Every row comes from one small tree of marks. The marks that hang from a mark follow it in brackets, in alphabetical order. Every link used is in the known rows. Which tree was each row made from?
In the rows, zero is written as 128.
Known rows:
mered[tirovif]: [137 126 140 105 135 134 142 132 130 107 142 153 111 124 154 107 118 136
 115 137]
samo[tunudi vegufo[mizat[zubupa]]]: [ 88 179  93 200 131 120 105 163 151 130  77  82 198 165 114 153 159 113
 159 126]
mizat[vegufo[samo tunudi] zubupa]: [128 156 133 192 127 152 125 140 176 152  78  98 139 172  74 177 123 125
 144 155]
vegufo[mizat samo tirovif tunudi]: [ 94 197 115 162  96 156 190 167 173 165  59  79 165 155 126 140 166 141
 176 145]
zubupa[mizat[vegufo[tunudi]]]: [139 146 145 170 114 135 112 135 161 132 136 128 150 156  89 147 131 135
 154 128]
tunudi[vegufo]: [134 131 116 132 138 137 136 130 127 131 141 129 136 130 131 140 129 118
 142  94]
mizat[vegufo[tirovif] zubupa]: [123 169 139 179 123 172 114 120 157 132  67 134 140 166 107 172 120  99
 144 151]
tirovif[vegufo[mizat]]: [100 149 114 108 111 131 135 157 147 156 123 106 141 125 134 100 171 131
 137  96]
tunudi[vegufo[tirovif]]: [118 155 118 136 129 159 160 132 130 136 110 132 149 140 147 140 138 106
 160 103]
samo[tunudi vegufo[mizat tirovif]]: [ 68 183  91 171 123 137 149 178 148 141  76 104 199 176 155 136 176 107
 184 110]
samo[vegufo[mizat[zubupa] tunudi]]: [ 85 202 117 185 116 138 130 156 160 125  69  72 186 151 103 142 157 127
 151 132]
zubupa[mizat[vegufo[tirovif]]]: [137 156 140 171 104 156 118 116 151 135 112 150 158 167 120 154 135 117
 160 131]
tirovif[vegufo[mizat[zubupa] samo tunudi]]: [ 91 184 113 155 102 140 143 163 174 174  70  51 162 145  96 129 169 136
 147 134]
mered[tirovif[vegufo]]: [120 118 136  71 132 132 137 148 131 127 155 147 107 125 162  78 139 126
 113 110]
zubupa[mizat[vegufo]]: [152 133 138 168 112 134  95 113 148 130 143 147 148 153 104 153 130 128
 142 120]
mizat[zubupa]: [131 149 133 160 126 136 107 114 132 120  96 108 138 131 104 148 117 119
 121 153]
mizat[vegufo[samo tirovif tunudi] zubupa]: [114 183 134 196 117 176 147 142 181 158  46 100 151 184  92 177 129 111
 162 165]
mizat[vegufo[samo tirovif tunudi]]: [109 162 127 163 119 170 168 156 175 164  79 119 142 182 115 158 140 120
 168 142]
tunudi[vegufo[mizat[zubupa] samo]]: [129 182 100 190 113 147 140 129 156 153  77  77 170 142 106 173 149 131
 153 121]
tirovif[vegufo[tunudi]]: [ 97 131 132  96 126 128 140 164 144 151 135 104 127 132 122  92 151 124
 136 107]

Which tree is each row?
[104 171 120 139 110 136 113 142 151 148  93  85 150 126 111 121 160 124
 128 119] | tirovif[vegufo[mizat[zubupa]]]
[ 92 216 132 182 102 160 154 150 166 133  40  73 166 142 105 145 147 127
 160 163] | vegufo[mizat[zubupa] tirovif tunudi]
[110 150 126  86 119 134 149 160 148 134 138 132 123 121 162  79 162 139
 125 104] | mered[tirovif[vegufo[mizat]]]
[107 171 113 159 105 132 169 164 168 159  89  77 153 142 112 138 159 155
 159 137] | vegufo[mizat samo tunudi]
[103 151 102 120 103 132 150 159 155 179 110  88 150 141 134 114 180 138
 144 103] | tirovif[vegufo[mizat samo]]
[113 152  89 164 137 123 137 170 149 144 122 105 163 142 130 148 156 124
 173  90] | samo[tunudi[vegufo[mizat]]]
[ 89 163 110 122 105 134 165 178 169 181 104  70 153 144 120 109 181 144
 155 110] | tirovif[vegufo[mizat samo tunudi]]
[ 95 217 121 194  95 163 170 151 175 160  26  58 175 155 103 160 157 134
 170 169] | vegufo[mizat[zubupa] samo tirovif tunudi]
[102 138  99 116 123 120 154 188 162 165 125 106 147 155 158  99 173 139
 151 112] | mered[tirovif[vegufo[mizat samo[tunudi]]]]
[ 98 132 119 107 118 132 156 166 153 175 123  87 138 148 121 107 159 129
 144 113] | tirovif[vegufo[samo tunudi]]
[ 82 182 112 155 119 132 152 172 156 131  99  93 175 147 126 123 166 133
 159 109] | samo[vegufo[mizat tunudi]]
[ 97 175  91 168 128 145 157 172 152 149  91 108 177 156 145 149 163 112
 188  99] | samo[tunudi[vegufo[mizat tirovif]]]
[113 140 106 177 131 152 145 160 167 170  86 129 153 198 126 171 143 106
 176 134] | mizat[vegufo[samo[tunudi] tirovif]]
[114 159 111 209 129 158 123 146 172 162  55 109 165 198 103 190 132 100
 168 158] | mizat[vegufo[samo[tunudi] tirovif] zubupa]
[126 171 134 186  95 159 150 137 174 161  91 112 171 184 103 162 144 131
 179 143] | zubupa[mizat[vegufo[samo tirovif tunudi]]]
[ 96 160  93 170 114 123 119 170 165 180  81  62 174 160 108 141 173 123
 154 128] | tirovif[vegufo[mizat[zubupa] samo[tunudi]]]
